Known rows, with every way that one mark hangs from another
q997{q202{q249{q395{q756} q477}}}: [-0.26, 2.72, -0.59, -2.00, -1.66, 2.70, -1.03, 0.24, 1.17, -0.42, 0.95, -0.46, -1.14, -2.59, 0.69, 1.62, -1.06, 0.20, -3.20, -0.83, 2.76, -0.29, 0.83, 1.32, -0.98]
q958{q477{q249{q395{q756} q997{q202}}}}: [0.67, 3.43, 0.39, -0.66, -1.42, 3.47, -0.41, -2.16, 1.58, -2.17, -0.98, -1.13, -1.05, -2.03, 1.22, -0.42, -3.27, -2.38, -0.16, 0.58, 0.47, -0.18, 1.31, 1.82, 0.08]
q997{q202{q249}}: [-2.74, 0.60, 0.52, -1.78, -1.61, 3.94, -1.53, 0.09, 1.80, 1.69, 0.61, -0.47, -1.62, -2.56, 0.75, 0.75, -0.60, 0.39, -1.89, -1.35, 0.65, 0.60, 0.96, 0.62, 0.90]
q997{q202 q249{q395 q477}}: [0.25, 3.24, -2.16, -1.95, -1.27, 3.69, -1.05, -0.83, 1.97, 0.54, 0.45, -0.52, -0.38, -2.16, 0.54, 3.04, -1.63, -1.71, -3.28, -0.98, 1.68, -0.66, 1.46, 2.66, -0.97]
q997{q249{q395 q477}}: [1.47, 2.33, -0.19, -1.06, -2.07, 2.80, -1.45, -0.69, -1.17, -1.63, -1.46, -0.74, 0.15, -0.61, 0.60, 2.83, -2.18, -1.20, -2.34, 0.74, 1.82, -0.52, 1.11, 1.03, 0.18]
q202{q249{q395{q756} q477{q958} q997}}: [2.15, 4.31, -0.29, -2.19, -1.43, 2.63, -1.37, -0.09, 1.02, -0.56, -0.17, -1.08, -1.55, -0.67, 0.73, 1.99, 0.05, -1.05, 0.77, 0.80, -0.95, -0.59, 0.58, 0.61, -1.61]
q879{q249}: [-1.19, -2.79, -0.49, 0.13, -1.80, 1.83, 0.35, -0.56, -2.32, -2.66, -0.75, -1.25, -1.22, 0.33, 1.27, 1.60, -1.73, 0.99, -0.59, 0.27, 1.28, 0.79, -0.25, -0.96, 3.46]
q477{q249}: [-1.18, -0.80, 1.88, 0.36, -2.54, 2.52, -1.48, -0.26, 0.10, 0.03, -2.16, -1.49, -0.16, 0.16, 1.02, -1.32, -3.49, -0.35, -0.47, 0.88, 0.74, 0.78, 0.86, -0.68, 1.76]
q55{q756}: [-1.07, -0.04, 3.75, 0.86, -3.26, 1.91, -1.00, 0.74, -2.77, -4.56, -1.32, -0.41, 0.02, -0.98, 0.52, -1.23, -1.87, 4.08, -1.19, -0.07, 2.44, -1.06, -1.55, 0.07, 3.05]
q997{q202{q249{q395 q477{q958}}}}: [-0.63, 1.97, -0.28, -1.76, -0.97, 3.72, -1.55, -0.69, 2.63, 1.16, 0.43, -0.94, -1.08, -1.78, 0.58, 1.47, -1.01, -1.02, -1.77, -0.13, 0.37, 0.28, 0.75, 2.63, -1.02]
q395{q249{q477{q958} q997{q202}} q756}: [1.47, 4.83, -0.61, -2.76, -0.59, 0.66, -1.90, -3.39, 0.57, -0.86, 1.70, -0.61, -3.73, -2.18, 0.24, -1.54, -1.18, 0.01, 2.05, 0.73, -1.26, -0.26, 1.65, -0.66, -0.09]
q202{q997{q249{q395 q477{q958}}}}: [-0.78, 2.03, 0.65, -0.84, -1.36, 4.31, -2.02, -0.59, 1.59, 2.10, -0.39, -0.90, -0.79, -0.61, 0.41, 2.59, -0.63, -2.19, -0.78, -0.22, -2.57, 0.24, 0.46, 2.36, -0.56]
q395{q249}: [-0.19, 0.99, 2.24, 0.34, -2.13, 1.41, -1.53, -2.08, -2.73, -2.57, -0.83, -0.19, -2.29, -1.49, 1.05, -1.69, -2.52, 0.87, -0.53, 0.79, -0.77, -0.02, 1.28, -1.47, 2.95]
q202{q249}: [-1.56, 0.23, 2.24, -1.06, -2.42, 3.33, -1.94, 0.64, -0.71, 0.05, -1.18, -0.60, -1.28, -1.20, 0.88, 0.92, -0.70, 0.50, -1.05, 0.32, 1.08, 0.77, 0.78, -1.25, 1.60]
q879{q249{q395{q756} q477{q958} q997} q613}: [3.01, -1.60, -2.63, 1.29, -0.97, -0.17, 1.22, -2.30, -1.73, 0.34, -0.10, -1.24, -0.40, 1.79, 1.23, 3.65, -1.54, 1.02, 1.16, 1.44, -0.37, -0.63, -1.56, 0.38, -0.38]
q958{q477{q249{q395{q756} q997}}}: [1.30, 2.93, 1.37, -0.22, -1.83, 3.00, -0.57, -2.09, -0.01, -3.18, -1.97, -1.26, -0.80, -1.24, 1.24, -0.52, -3.51, -2.18, 0.24, 1.38, 0.59, -0.11, 1.12, 1.00, 0.65]
q613{q879{q249{q395}}}: [-0.10, -5.52, -1.10, 1.84, -2.23, 0.76, 2.11, -1.26, -3.31, -6.59, -0.91, -0.75, -1.83, 2.24, 2.34, 2.82, -3.44, 1.16, -3.26, 0.42, 1.33, -0.34, -0.91, -0.93, 3.22]
q202{q249{q395 q477} q997}: [-0.65, 3.48, 1.35, -0.40, -1.61, 4.68, -1.22, 1.46, 2.17, 3.52, 0.33, -0.58, -1.50, -0.97, 1.27, 3.63, -0.17, -2.75, -2.62, -0.29, -1.33, 0.11, 0.21, 2.03, -1.51]
q202{q249{q395 q477}}: [1.08, 2.26, 1.17, -0.65, -2.04, 2.99, -1.27, 0.41, -0.48, -0.47, -1.10, -0.80, -0.63, -0.58, 1.13, 2.54, -1.47, -1.15, -2.51, 1.14, 1.88, -0.06, 0.54, 0.91, -0.39]
q249{q395}: [0.76, -0.89, 1.61, 1.58, -2.73, 1.96, -0.19, -0.57, -3.76, -4.56, -2.04, -0.59, 0.86, -0.53, 1.18, -0.06, -2.60, 2.08, -2.24, -0.45, -0.95, -1.24, -0.70, 1.60, 2.27]
q997{q249}: [-1.12, 0.16, 0.90, -1.47, -2.44, 3.10, -2.11, -0.53, -1.32, -1.20, -1.55, -0.56, -0.51, -1.24, 0.38, 1.24, -1.40, 0.38, -0.92, -0.09, 0.91, 0.26, 1.35, -1.02, 2.11]
q997{q202 q249{q395{q756} q477{q958}}}: [0.68, 3.08, -2.38, -3.18, -1.33, 2.43, -1.83, -1.33, 1.81, -1.82, 0.48, -0.84, -0.54, -2.31, -0.16, 1.91, -1.28, -0.46, -1.94, -0.45, 2.40, -0.43, 1.58, 1.87, -1.80]
q879{q249{q395 q997}}: [0.90, 0.74, -2.72, 0.74, -1.50, 2.79, 2.13, -0.04, -0.98, -2.55, 0.04, -1.04, -1.30, 0.37, 2.07, 2.94, -0.75, -0.31, -0.25, -1.16, -2.49, -1.38, -0.58, 0.85, 1.86]

Rows
[0.72, 4.83, -0.15, -1.11, -0.30, 2.66, -1.13, -3.12, 1.15, 2.44, 1.56, -0.38, -3.51, -1.68, 1.05, -0.18, -1.55, -2.03, 0.76, 0.30, -2.89, -0.31, 1.44, 0.78, 0.99] : q395{q249{q477 q997{q202}}}
[2.36, -3.27, -1.46, 2.00, -2.02, -1.08, 1.33, -1.31, -4.11, -1.56, -0.70, -0.81, 0.41, 1.28, 1.28, 3.72, -2.95, 2.31, -2.27, 1.58, 4.24, -0.40, -1.52, -0.56, 0.44] : q879{q249{q395{q756} q477} q613}
[1.92, 2.63, -0.56, -1.77, -2.52, 1.47, -1.42, -0.40, -2.10, -3.71, -1.13, -0.59, 0.04, -1.20, 0.38, 2.39, -1.99, 0.18, -2.55, 0.55, 3.62, -0.74, 1.20, -0.11, -0.25] : q997{q249{q395{q756} q477}}
[0.14, -3.87, -1.08, 0.47, -0.85, 1.25, 1.25, -2.53, -1.65, -2.00, 0.20, -1.17, -3.09, 2.92, 1.93, 3.33, -2.76, -0.77, -0.48, 1.39, -0.05, 0.53, -0.72, -1.02, 3.15] : q613{q879{q249{q477 q997}}}
[-0.40, 2.31, 0.37, -1.44, -1.75, 3.24, -2.07, -0.29, 0.87, 0.38, -0.13, -0.79, -0.90, -1.08, 0.20, 2.20, -0.58, -1.05, -0.96, -0.41, -1.27, 0.05, 0.60, 1.39, -0.91] : q202{q997{q249{q395{q756} q477{q958}}}}
[-0.43, 2.90, 0.31, -1.08, -2.07, 3.31, -1.51, 0.43, 0.39, 0.64, 0.14, -0.43, -0.86, -1.38, 0.51, 2.78, -0.72, -0.96, -2.18, -0.96, -0.30, -0.41, 0.60, 1.04, -0.59] : q202{q997{q249{q395{q756} q477}}}
[0.26, -2.61, -2.38, 0.42, 0.30, 1.72, 0.28, -3.38, 1.26, 5.74, 0.98, -1.41, -1.32, 1.41, 0.87, 3.41, -1.20, -0.50, 2.28, 1.13, -1.87, 0.87, -1.19, 1.24, 0.49] : q879{q249{q477{q958} q997{q202}} q613}
[1.91, -3.71, -1.16, 2.74, -1.57, 0.17, 1.33, -1.64, -3.20, 0.39, -1.05, -0.96, 0.56, 1.86, 1.59, 4.21, -3.10, 0.87, -2.06, 1.69, 2.45, -0.13, -1.61, 0.68, 0.84] : q879{q249{q395 q477} q613}
[1.92, 3.80, -1.34, -0.17, -0.40, 3.49, 0.20, -1.89, 1.19, 1.78, 1.00, -0.83, -0.64, -0.77, 1.12, 1.85, -1.48, -1.55, -0.54, -1.04, -3.71, -1.67, -0.46, 4.41, -0.16] : q249{q395 q477 q997{q202}}
[-0.18, 3.25, 1.11, -1.64, -1.66, 3.37, -1.95, 0.89, 2.02, 1.23, 0.29, -0.90, -1.62, -1.14, 0.56, 2.46, 0.24, -1.45, -1.22, 0.22, -0.54, 0.37, 0.32, 1.28, -2.35] : q202{q249{q395{q756} q477{q958}} q997}
[-0.20, 3.88, 0.99, -1.09, -2.08, 3.31, -1.29, 1.71, 1.27, 1.53, 0.65, -0.44, -1.61, -1.49, 0.98, 3.16, 0.08, -1.27, -2.82, -0.47, 0.60, -0.17, 0.30, 0.83, -1.88] : q202{q249{q395{q756} q477} q997}
[-0.53, -3.92, -2.05, -0.44, -0.13, 1.74, 0.88, -3.33, 0.50, -1.00, 0.89, -1.42, -3.41, 2.46, 1.57, 2.92, -2.40, -1.07, 0.23, 1.11, -0.99, 0.88, -0.54, 0.10, 2.29] : q613{q879{q249{q477{q958} q997{q202}}}}
[0.83, -0.13, 0.57, -0.19, -2.69, 1.24, -1.40, -0.55, 0.31, -4.34, -2.60, -1.88, 0.48, 0.11, 0.65, -2.10, -3.22, 0.61, 0.26, 1.21, 0.32, -0.04, 0.69, 0.17, -0.48] : q477{q249{q395{q756}} q958}
[-0.07, 0.45, 0.99, -2.40, -1.34, 2.75, -3.30, -2.20, -0.27, 0.03, -1.64, -1.37, -0.57, -0.17, -0.33, 1.39, -1.75, -1.14, 0.73, 2.05, 1.02, 1.38, 1.41, 0.14, 0.91] : q997{q249{q477{q958}}}
[-0.66, 2.90, 1.41, -0.93, -1.22, 4.65, -1.95, 0.54, 2.92, 3.27, -0.03, -1.03, -1.55, -0.50, 0.84, 2.94, 0.10, -2.86, -1.09, 0.40, -2.43, 0.61, 0.20, 2.49, -1.89] : q202{q249{q395 q477{q958}} q997}
[0.30, -0.56, 0.91, 0.56, -2.23, 2.52, -1.39, -0.87, 1.13, -2.30, -2.92, -2.02, 0.59, 0.73, 0.93, -1.63, -3.41, -0.75, 0.47, 1.37, -1.50, 0.23, 0.55, 1.38, -0.05] : q477{q249{q395} q958}
[2.28, 4.10, 0.56, -2.11, -1.08, 0.05, -2.13, -3.31, -1.45, -2.32, 0.46, -0.76, -3.42, -1.20, 0.25, -1.71, -1.45, 0.32, 2.63, 1.80, -1.20, -0.15, 1.43, -1.73, 0.62] : q395{q249{q477{q958} q997} q756}
[2.93, 2.33, 0.28, -0.08, -0.50, 2.77, -0.96, -2.86, -0.35, -0.21, -0.97, -1.57, -0.26, 0.97, 0.73, 0.86, -1.58, -1.36, 2.13, 1.16, -5.10, -0.92, -0.70, 3.69, 0.28] : q249{q395 q477{q958} q997}
[-0.68, 2.33, -0.40, -1.39, -1.31, 3.70, -0.96, -0.02, 2.03, 1.27, 0.70, -0.58, -1.03, -2.13, 0.91, 2.01, -1.19, -0.98, -2.99, -0.67, 1.31, -0.15, 0.70, 2.29, -0.65] : q997{q202{q249{q395 q477}}}
[0.63, 2.72, -1.85, -1.12, -1.58, 2.77, -0.60, -0.78, 3.84, -0.73, -0.45, -1.71, -0.69, -0.73, 0.90, -1.38, -1.74, -0.83, 1.52, -0.72, -3.23, -0.90, 0.85, 1.69, -1.60] : q477{q249{q395{q756} q997{q202}} q958}
[-0.41, -5.68, -0.20, 0.64, -1.38, 0.50, 0.78, -2.46, -2.95, -3.72, -0.57, -1.19, -2.47, 2.84, 1.69, 2.90, -3.73, 0.18, -2.01, 2.03, 2.73, 1.11, -0.66, -1.44, 3.52] : q613{q879{q249{q477}}}
[0.68, -2.37, -2.98, 0.67, -0.75, 1.77, 2.37, -2.13, -0.20, -2.62, 1.04, -0.92, -2.78, 2.12, 2.35, 4.02, -2.72, -1.11, -2.15, 0.02, -0.49, -0.63, -0.81, 0.86, 1.66] : q613{q879{q249{q395 q477 q997{q202}}}}
[0.58, 3.63, -0.01, -0.47, -2.10, 4.25, -0.16, 1.24, 0.68, 0.23, -0.42, -0.40, -1.34, -1.16, 1.67, 2.26, 0.32, -0.87, -0.68, -1.10, -2.81, -1.35, 0.42, 0.65, 0.04] : q202{q249{q395 q997}}
[-0.30, 1.62, 2.53, -0.35, -1.17, 4.01, -1.52, -2.78, 0.84, 0.06, -2.07, -1.51, -1.23, -0.72, 1.09, -0.76, -3.50, -3.16, 1.67, 2.00, -0.55, 1.18, 1.24, 0.91, 1.97] : q958{q477{q249{q997}}}
[1.04, -2.14, -3.26, 0.12, -1.10, 0.70, 2.35, -1.82, -0.95, -4.11, 1.29, -0.81, -2.94, 1.63, 2.11, 3.64, -2.57, 0.00, -2.32, -0.13, 1.03, -0.84, -0.68, -0.17, 1.32] : q613{q879{q249{q395{q756} q477 q997{q202}}}}
[-0.27, 2.18, -0.61, -2.35, -1.35, 2.69, -1.56, -0.49, 1.88, -0.47, 0.67, -0.83, -1.18, -2.23, 0.36, 1.08, -0.88, 0.05, -1.98, -0.27, 1.84, 0.14, 0.81, 1.68, -1.32] : q997{q202{q249{q395{q756} q477{q958}}}}
[1.45, -2.27, -2.36, 3.00, -1.64, 1.39, 2.44, -0.95, -2.07, 1.00, -0.33, -0.56, -0.18, 1.26, 2.14, 3.91, -1.32, 1.24, -0.24, -0.51, -2.38, -1.40, -1.73, 0.40, 1.26] : q879{q249{q395 q997} q613}
[2.16, -0.56, 1.75, 0.28, -1.31, 1.58, -1.68, -2.73, -2.31, -2.83, -2.14, -1.58, 0.78, 0.84, 0.33, 0.09, -3.08, 0.06, -0.21, 2.23, -0.80, 0.04, -0.60, 3.04, 0.77] : q249{q395 q477{q958}}
[0.20, 2.78, 1.20, -2.41, -0.65, 3.94, -2.56, -1.15, 1.98, 3.51, -0.35, -1.40, -2.20, 0.00, 0.49, 1.67, 0.10, -2.22, 2.43, 1.64, -2.38, 1.01, 0.77, 0.42, 0.00] : q202{q249{q477{q958} q997}}
[2.16, 4.91, -0.36, -1.75, -1.85, 2.63, -0.70, 0.66, 0.19, -0.39, 0.15, -0.61, -1.55, -1.04, 1.17, 2.60, -0.08, -0.95, -0.78, 0.12, 0.22, -1.07, 0.57, 0.12, -1.18] : q202{q249{q395{q756} q477 q997}}
[2.49, 4.30, -1.75, -1.13, -0.97, 1.87, 0.20, -1.47, 0.03, -0.86, 1.36, -0.65, -0.75, -1.48, 0.82, 1.33, -1.26, 0.20, -0.78, -1.29, -1.32, -1.99, -0.28, 2.88, -0.67] : q249{q395{q756} q477 q997{q202}}
[3.50, 3.49, -0.24, -0.38, -1.61, 1.11, -0.10, -1.31, -2.52, -2.54, -0.16, -0.81, -0.34, -0.30, 0.88, 1.13, -1.61, 0.59, -0.05, 0.07, -1.34, -1.88, -0.57, 1.57, 0.22] : q249{q395{q756} q477 q997}
[0.43, 0.83, 2.60, 0.57, -1.97, 3.26, -1.04, -2.22, -0.51, -3.33, -2.97, -1.38, -0.02, -0.89, 1.27, -0.58, -4.62, -2.38, -1.03, 2.20, 1.92, 0.71, 1.07, 1.50, 1.32] : q958{q477{q249{q395}}}
[0.62, -2.91, -2.94, 0.33, -0.39, 1.74, 1.83, -2.82, 0.37, -2.70, 0.76, -1.27, -2.83, 2.42, 2.01, 3.50, -2.54, -1.20, -0.92, 0.56, -1.38, -0.22, -0.74, 1.25, 1.36] : q613{q879{q249{q395 q477{q958} q997{q202}}}}
[1.98, 3.08, -1.22, -0.82, 0.10, 3.50, -0.65, -2.95, 2.08, 1.45, 0.54, -1.38, -0.70, -0.28, 0.66, 1.01, -1.20, -1.72, 1.38, -0.18, -5.23, -1.02, -0.44, 4.94, -0.67] : q249{q395 q477{q958} q997{q202}}
